Known rows, with every way that one mark hangs from another
Y[T Z]: [-1.45, -0.03, -3.30, 1.04, -0.51, -0.97, 3.25, -0.05, -1.52, -1.37, -3.59, 1.78, 3.45, -2.50, -0.08, -3.26, 1.14, 0.96, -3.06]
X[F]: [-1.95, -1.17, -1.86, 0.87, 2.14, -1.74, 2.14, 0.31, 1.75, -7.50, -0.27, -0.46, 4.15, -3.83, -0.08, 2.26, 0.92, 3.15, -0.09]
Y[T Z[R[P]]]: [1.85, -0.57, -1.18, -0.87, -0.99, 0.37, 1.60, 0.44, -2.73, -1.14, -3.53, 2.69, 1.75, 0.88, 1.14, -4.32, 1.62, -1.28, -1.36]
Z[R[P[Y[T]]]]: [1.42, -1.46, 0.95, -0.86, -0.25, -0.39, 0.62, -1.16, -3.69, 0.68, 0.76, 2.19, -0.76, 1.32, 0.57, -2.15, 1.65, 0.66, 0.70]
P[Y[Z]]: [-1.15, 1.17, -1.17, 1.82, 0.67, -1.37, 1.58, -0.17, -1.94, -1.56, -0.56, 0.74, 1.11, -2.25, 0.05, 0.22, 1.05, 0.97, 0.45]
Y[T[F] Z[R[P]]]: [1.72, -1.15, -4.25, 0.31, -2.65, 1.53, 1.69, 0.46, -0.64, -1.11, -4.46, 2.98, 1.25, 1.81, 0.45, -4.06, 0.86, -3.02, -2.70]
R[Z]: [-2.82, 0.09, -1.56, 0.15, 0.87, 0.43, 1.01, 1.12, 1.58, -4.04, -0.60, 0.20, 1.12, -4.12, -1.44, 2.05, 1.39, 0.61, 0.43]
P[R]: [-1.88, 0.11, 0.23, 0.01, 0.67, -0.88, 1.17, 0.63, -1.32, -0.81, 0.54, -2.24, 0.68, -1.98, 0.42, 2.75, -0.96, 0.39, 0.60]
R[P[F] T Z]: [0.73, -2.68, 1.12, -1.89, 1.46, 1.00, -1.85, 0.66, 5.21, 0.47, 0.93, 0.33, -2.06, -0.75, -1.70, 1.46, 1.56, -0.80, 0.39]
Z[R[P T[F]]]: [-0.06, -3.29, -1.79, -1.73, 0.40, 1.59, -0.34, 0.88, 2.16, -1.17, -0.70, 1.12, 0.04, 0.12, 0.72, -0.83, 1.07, -3.46, -1.46]
H[P[F R]]: [-0.12, 2.28, 3.39, -0.40, 1.33, -0.22, -2.45, 0.14, 0.42, -0.29, 0.91, -3.95, 0.50, 1.37, 0.19, 2.94, -2.96, 0.94, 1.42]
P[Y[T Z]]: [-0.60, 0.05, -2.19, 1.73, -1.16, -1.36, 3.08, -1.05, -2.57, 0.77, -1.85, 1.97, 1.37, -1.54, -0.14, -2.72, 1.82, 1.60, -1.57]
P[F R[T]]: [-0.94, -0.93, 2.75, -1.23, 0.82, -0.07, -0.29, 0.92, 1.25, 2.76, 2.33, -2.94, -1.02, -0.15, 0.34, 1.54, -1.99, -0.31, 0.13]
P[R[T Z]]: [-1.71, -1.80, 0.51, -1.62, -0.09, 1.07, 0.32, 0.49, 2.93, 0.88, 0.62, -2.18, -1.21, -2.36, -0.35, 3.11, 1.65, -1.32, 0.62]
P[F R[Z] Y[T]]: [0.64, 0.69, 1.45, 0.56, -2.63, 0.27, -0.42, -0.55, -0.04, 4.60, 2.44, -1.83, -3.36, 1.36, -1.27, 1.44, -1.15, 1.30, 1.53]
R[P]: [-0.66, -2.10, -0.26, -0.34, 2.36, -1.00, 0.36, 0.16, 0.40, -3.41, -0.17, 0.68, 1.27, -2.23, -0.53, 1.35, 1.32, 0.61, -0.22]
Z[R[P[F] T]]: [1.01, -1.25, 2.85, -2.62, 1.89, 0.96, -1.74, 1.43, 0.84, 0.29, 1.64, 0.46, -0.70, 1.59, 0.98, -0.80, -0.59, -1.59, 0.53]
Z[R[P[F Y[T]]]]: [2.44, 0.07, 2.29, -0.72, -0.68, -0.20, -0.74, -0.19, -3.01, 2.10, 2.28, 1.40, -2.16, 3.52, 0.25, -2.58, -0.81, 1.00, 1.05]
P[F R Y]: [-0.45, 1.47, 2.76, 0.89, -0.18, -1.00, -0.89, 0.22, -1.92, 2.45, 3.74, -2.84, -2.28, 0.88, 0.24, 2.93, -2.90, 1.22, 2.43]
P[F Y]: [-1.45, 1.50, 1.53, 1.28, 1.45, -1.13, -0.16, 0.38, -0.92, -0.50, 3.17, -0.57, -0.67, -0.76, -0.65, 1.21, -2.10, 2.37, 1.22]
T[F]: [-3.49, -0.74, -4.28, 1.42, 0.55, -0.05, 1.65, 0.99, 1.23, -4.01, -1.15, 0.29, 2.21, -3.20, -0.99, 0.98, -0.75, 0.09, -1.88]

Rows
[-2.93, -2.81, -4.12, -0.43, -0.28, 1.63, 0.94, 1.03, 5.65, -1.72, -1.40, 0.21, 0.40, -3.37, -1.58, 1.38, 1.52, -1.85, -2.27] -> R[T[F] Z]
[0.90, 2.75, 1.92, 1.79, -1.24, -0.80, -0.57, 0.52, -2.20, 2.79, 1.81, -2.03, -1.81, 1.10, 0.49, 1.74, -2.52, 0.04, 1.97] -> P[F R Y[Z]]
[1.37, -3.45, -3.62, 1.09, -2.43, 0.80, 0.44, -1.49, 2.88, 0.41, -0.88, 1.74, -1.97, -0.21, -2.63, 0.65, 2.63, -0.09, -1.26] -> R[P[Y[T[F]]] Z]
[-1.26, -0.03, -3.55, -0.60, -1.16, 1.86, 1.38, 1.82, 0.95, -1.58, -2.89, 1.09, 2.22, -1.07, 1.61, -2.52, -0.33, -3.83, -2.29] -> Y[Z[R[T[F]]]]
[1.97, 2.23, 1.30, -0.58, 0.27, 0.80, -1.44, 2.01, -1.77, -1.45, -0.71, 1.28, 0.15, 2.14, 1.05, -1.40, -1.42, -1.70, 1.04] -> Y[Z[R[P[F]]]]
[-0.67, -0.05, 0.18, 0.21, 1.23, -1.41, 0.34, -2.59, -0.88, -0.82, -0.63, -0.09, 1.67, -0.24, -0.70, -0.68, 1.80, 3.26, -1.07] -> H[P[Y[T]]]
[-2.85, -1.26, -2.86, -1.27, 0.14, 1.61, 1.01, 1.66, 0.99, -1.84, -0.83, 0.32, 1.37, -1.38, 1.08, -1.55, -0.87, -2.30, -1.82] -> Z[R[T[F]]]
[0.34, 1.08, -1.01, -0.42, -0.32, 1.42, -1.16, -0.52, 0.94, -0.40, -2.22, 0.25, 1.14, 1.28, 1.90, -1.04, 0.70, -2.73, -0.47] -> H[P[Y[Z[R[T[F]]]]]]
[1.30, -0.75, -0.01, 1.21, 0.54, -1.41, 0.44, -0.80, -1.08, -1.12, -0.42, 1.55, -0.24, -1.07, -0.23, 0.74, 2.04, -0.06, 0.70] -> R[P[Y[Z]]]
[0.71, 3.49, 1.93, 1.13, 1.25, -0.66, -2.11, -0.69, -0.18, -0.81, -0.24, -0.65, 0.62, 1.21, 0.02, 0.80, -1.19, 1.50, 1.25] -> H[P[F Y[Z]]]
[1.36, 3.11, 3.40, -1.38, 1.13, 0.92, -2.83, -0.05, -0.04, 1.13, 0.36, -0.52, -0.17, 2.94, 1.77, -1.52, -0.54, -1.02, 1.35] -> H[P[F Y[Z[R[T]]]]]
[0.12, -0.49, 3.46, -0.62, 0.25, -0.76, -0.76, -0.11, 0.35, 5.14, 4.05, -2.89, -2.98, 0.83, 0.66, 2.21, -1.93, 0.37, 1.66] -> P[F R[T] Y]
[-1.13, 1.14, -5.31, 0.78, -2.89, 1.41, 2.94, 1.35, -1.76, -1.71, -4.41, 2.25, 2.86, -0.01, 0.92, -4.65, -0.28, -1.92, -3.21] -> Y[T[F] Z[R]]
[3.02, -0.66, 0.23, 1.28, -0.90, -1.31, 0.16, -1.17, -0.98, 2.57, -0.39, 1.95, -1.19, 2.04, -0.75, -2.32, 0.46, 0.86, -0.63] -> R[P[F Y[T Z]]]
[1.10, 4.92, 3.29, 0.23, 0.69, 0.40, -2.91, 0.23, -2.10, -1.07, 0.11, -0.53, 0.70, 3.06, 1.52, -0.79, -1.70, 0.11, 2.37] -> H[P[F Y[Z[R]]]]
[1.04, 0.41, 5.12, -1.30, 1.66, -0.44, -2.95, -1.46, 1.87, 3.75, 2.94, -4.00, -1.86, 2.13, 0.57, 3.05, -1.55, 0.74, 1.82] -> H[P[F R[T] Y]]
[-0.43, -0.75, 2.04, -2.32, 1.08, 1.18, -1.98, -0.80, 4.29, 0.20, -0.50, -3.18, -0.08, -0.99, -0.32, 4.13, 2.18, -0.83, 0.90] -> H[P[R[T Z]]]
[0.83, 1.41, -0.65, 1.66, -1.20, -0.96, 1.41, -0.35, -1.65, 1.92, -0.25, 1.20, 0.06, 0.61, -0.43, -2.94, -0.88, 1.91, -1.23] -> P[F Y[T Z]]
[0.72, -0.22, 1.99, -0.44, 1.25, -0.28, -0.75, -0.02, -3.02, -1.44, 1.95, 0.99, -0.89, 0.53, 0.84, 0.92, 0.57, -0.08, 2.17] -> Z[R[P[Y]]]
[1.27, -2.72, 2.79, -0.75, 2.18, -0.90, -1.51, -0.76, 2.13, 2.23, 3.15, 0.19, -2.47, 0.52, -0.51, 1.05, 0.35, 0.40, 1.02] -> R[P[F Y] T]
[0.02, 0.89, -4.48, 1.51, -3.45, 0.87, 2.33, 0.22, -2.84, 0.44, -2.39, 2.35, 0.77, 0.79, 0.87, -3.83, -0.08, -1.43, -2.09] -> P[Y[T[F] Z[R]]]
[1.92, 1.45, 3.09, -0.05, -1.54, 0.40, -2.46, -1.76, 0.99, 3.49, 1.30, -2.64, -2.40, 2.77, -1.20, 2.36, -0.70, 1.54, 1.98] -> H[P[F R[Z] Y[T]]]
[0.98, -0.50, 2.38, 0.71, 1.65, -1.15, -1.52, -0.25, -0.02, 0.22, 3.14, 0.14, -2.33, 0.65, -1.20, 1.77, -0.85, 1.55, 1.92] -> R[P[F Y]]
[-1.35, -0.73, -6.43, 1.90, -2.26, 0.14, 3.52, 0.27, 0.65, -1.66, -4.66, 1.96, 2.99, -1.77, -0.68, -3.30, 0.42, -0.49, -4.29] -> Y[T[F] Z]
[1.07, 0.34, 1.66, -0.37, -1.11, 0.11, -0.93, -2.51, 0.60, 1.70, -0.18, -2.17, -1.23, 0.69, -1.09, 2.58, 1.82, 1.41, 1.21] -> H[P[R[Z] Y[T]]]
